Each row was made from one walk, in order. Every step used is in the known rows, and no mark comes twice. Write each row's walk.
(in the rows, 128 means zero)
Known rows:
pogi, demim, sosuv, sese, zisip, dolib: [167 142  56  92 141 148 113 118 136 133 140 218 137 180 126 123 152  99
 109 154 133 171 185 168 153 124 130 156 116 155 153 158 211 188 100 162
 148 145 160]
zisip, sese: [144 144 130 124 127 107 114 105 124 140 127 165 129 112 132 112 135 109
 119 122 141 122 106 111 116 135 129 121 129 134 136 130 130 118 131 134
 138 141 141]
kived, sese, sosuv, pogi: [190 133 150 124 139  91 120  96 119 143 109 188 130 127 139  84 109 126
 145 168 116 116 137  82  87 134 121 157 108 150 137 133  91  94 149 150
 108 146 165]
dunaf, kived, vinev, zava, demim, rilog: [166 123 121 121 158 179 120 122 168 162 185  97 102  77 112 188 153 133
  80 137 178 185 139 191  84 122 120 142 159 144 119 173 205 102  66  99
 117 127 147]
zote, zisip, sese, sosuv, demim, rilog: [161 145 141 137 145  84 117  60  82 140 102 187 124  89 140  96 116 125
 147 160 134 102 149 127  80 135  98 124 114 169 147 120 114 107 102 225
 161 165 188]
kived, dolib, zisip, sese, sosuv: [152 126 116 119 132  98 104 111 185 171 149 238 145 125 154 119 132  89
 141 175 136 147 117 122  97 146 144 151 110 161 171 137 123 120 115 163
 153 165 168]
sosuv, sese, zisip: [127 128  73 111 119 132 125 141 135 131 139 155 137 136 124 125 129 142
  98 126 124 147 142 139 135 125 139 157 133 169 134 141 153 132  86 124
 114 131 129]
zote, zisip: [100 124 118 137 120 125 136 115 100 105 122 156 131 125 126  98 127 154
 123 119 112 126 124  96 142 125 111 124 129 123 132 117 122 122 129 154
 146 129 150]
dolib, zisip, sese, sosuv, pogi, demim: [216 150 132 130 133  84 117  53 146 164 115 252 134 129 133 104 137  99
 150 178 140  99 137  74  72 138 103 153 107 171 167 154 124 140 129 195
 133 156 178]
vinev, zisip, sese, sosuv, pogi: [177 163 139 115 139  71 139  64 125 126  83 224 126  85 129  68 128 109
 140 157 119  95 136  90 104 144 114 123 108 172 176 117 101 104 165 206
 109 157 164]
zisip, vinev, zava: [122 112 112 108 143 162 120 116 148 142 156 127 112 105 130 153 150 150
 103 143 132 137 129 104 117 111 108 134 142 143 132 135 129 111  99 125
  93 118 121]
sese, sosuv, pogi, demim, zote: [200 144 125 114 150 101 164  72 100 117 116 170 129  94 100 123 130 142
 169 150 120 105 161 116  79 134  95 132 119 168 111 147 142 125 153 164
 121 123 170]
zava, rilog: [150 117 101 129 140 135 128 112 134 145 131 103 119 107 126 146 128 120
 119 142 135 131 136 158  99 117 137 138 135 117 122 137 149 124 106 130
 156 142 137]
zote, zisip, sese, sosuv, pogi: [171 141 134 129 132  85 150  72  79 114  91 228 127 102 121  64 126 148
 146 148 105  85 118  61  90 134  98 137 120 149 153 118  88 105 153 199
 124 149 191]
dolib, zisip, sese, sosuv, demim: [149 139 149 128 127  76 107  73 152 171 129 216 132 112 148 115 125  96
 148 179 141 106 125  85  87 147 119 150 100 165 170 124 112 112  97 214
 156 170 159]
dolib, zisip, sese: [135 141 127 128 116 104  99 100 167 164 143 196 140 121 140 114 136  94
 113 140 150 130 101  92 119 141 133 137 119 142 161 136 138 123 114 152
 171 158 142]
sese, sosuv: [130 118 137 128 130 112 134 125 121 125 122 153 126 128 130 120 125 130
 150 151 114 105 121 134 100 129 129 135 120 147 133 128  87 105 127 156
  94 123 143]
pogi, demim: [153 135 120 132 130 127 118 102 124 130 130 148 128 143 128 137 138 118
 136 132 140 132 149 130 119 123 112 126 127 140 123 146 151 153 127 133
 118 119 134]
vinev, zava, rilog: [182 110  92 112 149 149 134  93 132 145 152 112 110  85 117 166 149 125
 107 145 146 144 125 136  70 111 144 141 143 106 120 154 148 114  92 117
 117 130 139]
pogi, demim, sosuv, sese, zisip: [155 146  80 107 133 145 116 108 144 146 140 198 131 149 125 139 147 126
 107 147 133 146 182 171 135 125 122 140 127 152 139 166 184 187 105 140
 141 127 136]
kived, dolib, zisip, vinev: [ 99 112  96 117 136 157  98 138 215 175 165 168 137 144 161 145 132 118
 113 167 131 171 160 130 154 130 118 154 123 160 163 126 164 137  99 139
 182 156 129]
sosuv, pogi, demim, zote: [201 154 118 112 148 118 158  74 106 121 123 145 130  97  99 131 133 139
 143 126 136 127 168 111 106 133  96 125 126 148 105 147 183 145 154 134
 154 128 154]
demim, sosuv, sese, zisip: [129 139  88 103 131 146 125 134 150 142 139 178 131 135 127 130 137 138
 100 143 121 142 160 171 143 130 139 142 129 138 143 146 158 162 109 134
 150 138 130]
zisip, sese, sosuv: [145 134 139 123 131  90 120 104 118 137 119 188 128 110 132 105 131 112
 143 148 126 100  99 118  87 135 129 129 122 155 142 129  88  98 132 163
 104 138 156]
demim, pogi: [159 149 148 126 135 145 139 112 136 132 119 147 125 141 117 115 127 153
 128 150 130 116 130 171 117 134 122 114 134 146 133 136 135 142 168 115
 122 123 144]
zote, zisip, vinev, zava: [ 94 107 101 115 133 159 129 101 118 119 149 154 116 100 125 124 150 175
  97 132 118 136 127  72 130 108  92 129 143 139 135 123 123 104 100 151
 111 119 141]
demim, rilog: [157 134 126 132 144 136 116 119 133 142 124 103 129 122 135 139 120 114
 125 136 144 135 148 180 110 125 128 121 129 145 126 142 146 132 115 129
 150 141 137]
sosuv, sese, zisip, vinev, zava: [120 113  56  89 133 166 117 128 155 145 166 155 121 113 125 151 151 162
  75 140 128 159 143 118 123 108 119 163 147 186 138 148 153 114  56 121
  84 120 121]
zote, zisip, vinev, zava, demim, pogi: [157 126 132  98 157 181 132  78 131 133 150 193 108  82  96 131 155 182
  76 171 129 135 138 146 115 103  89 114 158 157 139 142 152 124 130 127
 116 121 165]
dunaf, kived, dolib, zisip, sese, sosuv: [126 131 104 127 139 108 104 108 203 184 174 229 148 121 169 122 132  88
 131 168 145 177 130 131 100 162 143 171 113 163 165 133 149 112 113 162
 174 163 188]
sosuv, sese: [118 135 104 125 126 127 138 146 119 131 131 141 127 121 131 121 132 147
 125 136 115 132 126 130 130 118 141 139 128 136 121 128 129 136 109 135
 118 122 110]
kived, dolib, zisip, vinev, zava, rilog: [151  93  64 101 157 176 105 102 221 193 189 152 118 101 151 185 152 114
  92 185 150 188 155 137  96 112 134 166 138 140 153 151 183 125  62 129
 171 158 140]
demim, zote: [120 135 120 112 134 121 147 120 118 119 143 114 134  86 109 132 128 141
 129 112 130 138 123 136 125 136 124 116 130 138 103 128 154 109 134 119
 158 127 133]
dunaf, kived, vinev, zisip, dolib: [ 67 142  91 128 128 138 128 144 169 116 144 139 122 152 140  97 137 111
 108 119 140 191 139 120 180 147 116 147 118 160 169 111 199 102 110 177
 135 142 148]
zava, demim, sosuv: [163 136 152 106 153 146 121 115 145 151 138 169 116  93 110 150 144 110
 106 160 135 131 155 188 130 124 132 111 132  99 135 146 158 160 139 126
 169 144 135]
zote, zisip, vinev: [ 63 115 110 131 125 144 123 120 119 118 130 147 124 123 136 102 129 171
 109 130 106 124 139  94 158 115  85 127 136 150 139 107 123 114 115 165
 150 129 139]
zisip, vinev: [ 90 119 119 122 134 148 115 131 150 142 136 120 122 128 139 131 130 143
 116 139 121 125 143 125 145 119 102 132 135 155 135 119 129 118 113 137
 134 128 117]
dunaf, zisip, sese: [139 137 122 116 148 114 100 110 149 150 140 174 134 103 128 110 138 112
 113 117 145 131 125 112 137 151 136 128 126 128 146 134 148 114  85 133
 177 151 163]
zote, zisip, dolib: [116 119  95 120 129 129 134 123  90  93 122 176 137 155 126  83 132 126
 127 126 112 153 128  95 160 124 118 139 117 128 146 108 150 125 126 178
 155 146 173]

Write each row's walk:
[124 141  96 128 135 124  98 109 209 188 183 204 149 125 169 130 136  85
 108 143 160 198 138 127 127 161 143 165 121 142 159 133 192 131 111 132
 208 167 174]  dunaf, kived, dolib, zisip, sese
[116 108 108 112 131 159 106 109 189 166 172 160 122 114 137 154 152 133
  97 160 142 146 124  83 121 118 112 148 131 151 155 142 138 113  82 143
 128 136 121]  dolib, zisip, vinev, zava
[137 132 136 129 120  86 107  99 159 162 135 221 139 120 140 105 132  99
 137 164 136 110  92  98  91 142 133 144 111 163 166 135  97 104 114 181
 137 155 157]  dolib, zisip, sese, sosuv
[173 148 170 127 146 116 145  86 120 140 105 165 117 130 122 117 116 151
 163 188 122  91 154 165  85 140 107 129 118 166 143 124 106 133 151 176
 107 133 160]  sese, sosuv, demim, pogi
[143 153 109 122 139 140 127 116 126 147 134 180 121 133 133 135 150 131
 133 160 123 129 168 159 131 118 124 121 122 119 125 154 160 191 128 152
 144 118 120]  pogi, demim, sosuv, sese
[135 147 113 121 130  79 137  57  74 107 131 221 137  77 110  90 140 140
 145 127 124 113 113  96  93 135  93 111 123 171 117 137 132 100 137 188
 143 125 190]  pogi, demim, zote, zisip, sese, sosuv
[112 123  85 102 143 150 138  67 105 111 167 160 121  74 107 137 159 176
 106 123 130 150 144  81 121 111  72 115 145 161 105 142 172 112 105 149
 135 107 156]  pogi, demim, zote, zisip, vinev, zava
[109 124  94 132 138 146 112 132 214 175 184 167 147 140 164 144 129 103
 117 147 147 203 159 143 139 155 142 169 120 133 151 132 190 140 107 128
 199 154 160]  dunaf, kived, dolib, zisip
[124 123  71  82 144 179 118 122 168 156 166 180 113 112 127 154 159 160
  74 158 126 152 161 147 132 113 119 149 143 156 148 155 161 143  81 129
 115 127 122]  demim, sosuv, sese, zisip, vinev, zava
[ 84 116 115 128 124 143 101 127 190 167 150 152 132 136 147 133 132 127
 107 157 131 132 136 107 148 124 105 146 124 161 158 126 138 122  96 155
 169 146 118]  dolib, zisip, vinev
[197 125 113  75 158 189 111  82 175 155 161 182 114  98  91 165 154 151
  56 168 153 152 155 185 105 114 104 135 163 194 148 167 178 121 107  88
  99 129 160]  sese, zisip, vinev, zava, demim, pogi
[119 145 118 116 137 141 137 143 132 144 133 163 121 120 134 124 141 144
 123 154 113 126 146 160 139 123 141 123 123 108 130 135 137 166 129 146
 149 131 113]  demim, sosuv, sese
[124 163 125 120 127  90 111  85 140 129 112 188 132  92 137  88 135  94
 109 124 140 133 121 107 142 141 129 105 117 155 164 118 137 116 145 169
 142 149 136]  vinev, zisip, sese
[134 114  96 105 157 138 111 140 144 125 143 160 137 148 122 109 136 101
 123 129 132 163 149 122 168 143 141 150 113 126 152 126 174 125  77 145
 173 156 172]  dunaf, zisip, dolib
[ 95 158 129 129 111 105 117 117 155 126 117 163 115 108 130  95 140 124
 105 114 144 130 100  97 147 139 112 105 129 165 168 122 147 100 126 164
 117 139 117]  kived, vinev, zisip, sese
[118 126 111 106 146  94 160  90  65  91 124 182 135 102 113  88 122 140
 161 150 106 136 148  92 127 139 101 142 102 159 131  97 149  96 117 231
 168 158 194]  sese, sosuv, demim, zote, zisip, dolib
[138  98  80 113 143 164 107  93 196 184 174 136 112  96 136 171 151 125
  87 173 149 148 131 115  91 106 122 158 139 142 151 152 159 107  58 142
 157 149 129]  dolib, zisip, vinev, zava, rilog
[130 170 138 104 145  54 136  53 115 127 115 195 130  40 126  94 124 109
 144 149 133 116 140 109 108 156 110 107 103 186 149 106 136  86 137 224
 155 159 158]  vinev, zisip, sese, sosuv, demim, zote
[102 114  89 109 128 153 103 125 165 141 141 138 131 142 132 136 127 138
  89 128 131 141 156 135 149 125 100 151 140 186 149 132 152 114  91 126
 130 136 135]  sese, zisip, vinev
[171 183 166 117 146  78 129  43 131 143  89 226 121  94 132  77 123 119
 145 186 134  96 146 145 101 154 107 105 107 193 178 114 115 120 168 217
 121 156 166]  vinev, zisip, sese, sosuv, demim, pogi
[174 139 115 121 141  98 171  59  68  94 110 197 132  92 100  93 129 168
 162 139 105 103 158  85  92 131  78 127 119 163 115 135 135 121 153 191
 139 124 192]  sese, sosuv, pogi, demim, zote, zisip
[198 146 143 120 140  88 141  83 108 137  98 199 124 104 124  94 126 124
 151 157 119  86 123  92  77 137 116 142 119 154 150 129  93 107 151 172
 108 148 171]  zisip, sese, sosuv, pogi
[126 153 134 119 129  73 118  82 134 127 104 213 131  88 138  81 131  95
 130 148 126 110 113 115 116 142 127 111 110 175 169 117  96  95 145 199
 108 145 149]  vinev, zisip, sese, sosuv
[206 147 123 128 141 126 139  83 114 129 108 159 124 138 119 126 134 130
 146 142 133 119 172 105 109 124  99 137 124 138 130 146 157 163 146 142
 126 129 149]  sosuv, pogi, demim
[151 132 159 128 136  82  99  92 121 155 123 170 127 124 153 104 105 113
 150 174 129 127 144  92  94 138 119 151 100 152 133 123 101  90 115 177
 123 151 152]  kived, sese, sosuv, demim
[155 147 134 124 141 141 118  98 135 144 130 169 121 141 129 141 146 115
 135 149 137 126 169 159 129 128 113 111 123 111 133 153 159 184 147 144
 150 124 135]  pogi, demim, sosuv
[ 87 115  93 100 141 152 148  95 110 108 166 143 120  60 108 129 149 188
  98 118 118 145 121  79 129 116  88 118 145 149 111 123 150  86 109 145
 142 117 148]  demim, zote, zisip, vinev, zava
[217 148 159 102 164 145 143  95 136 150 115 182 111  91 102 138 140 120
 112 169 129 116 180 163 119 125 119 122 129  99 141 146 164 171 161 138
 173 154 149]  zava, demim, sosuv, pogi
[193 128  91  74 155 164 124 110 153 152 169 207 116  81  96 170 164 129
  64 161 142 165 157 178 109 114 148 141 143 130 138 175 181 155  85 112
 120 135 139]  vinev, zava, demim, sosuv, sese, zisip
[183 149 147 117 150 140 150 103 132 141 106 163 117 123 122 121 132 136
 135 154 119 109 169 133 124 135 116 125 121  97 144 134 140 169 170 147
 164 146 143]  demim, sosuv, pogi
[116 128  95 127 147 148 126 138 170 152 168 136 136 130 156 144 129 118
 123 132 139 195 165 163 136 149 138 156 130 128 126 125 180 138 126 110
 164 135 158]  dunaf, kived, dolib
[157 121 114  90 150 137 154  81  93 104 168 168 123  27  77 144 154 159
  90 122 135 158 116 112 106 117 119 111 147 123 102 144 170  96 112 125
 145 127 165]  vinev, zava, demim, zote, zisip
[146 118 114  78 163 160 132  99 142 143 181 132 113  30  90 178 158 148
  82 143 145 157 134 139 108 111 109 121 152 156 105 148 177  94  98 109
 132 125 132]  zisip, vinev, zava, demim, zote
[190 165 171 123 146  95 130  64 117 153 103 203 118 113 127 102 123 137
 155 184 134  86 132 150  73 146 109 122 118 173 151 126 107 121 153 182
 119 146 174]  zisip, sese, sosuv, demim, pogi
[140 161 148 120 138  63 118  60 124 138  98 207 123  81 144  90 124  96
 145 164 131 106 145 101 111 148 113 118 101 174 173 106 109 105 129 234
 126 161 150]  vinev, zisip, sese, sosuv, demim
[178 127 139  93 154 179 109  83 204 179 172 196 115  92 104 162 158 141
  75 196 154 143 135 158 103 113 110 133 146 170 159 160 165 131 108 118
 135 139 143]  dolib, zisip, vinev, zava, demim, pogi
[172 109  99  78 147 154  66  90 179 167 181 184 125  91 121 152 143 112
  43 153 160 188 146 115 113 112 116 159 147 181 141 165 172  82  66  88
 110 146 152]  kived, sese, zisip, vinev, zava, demim
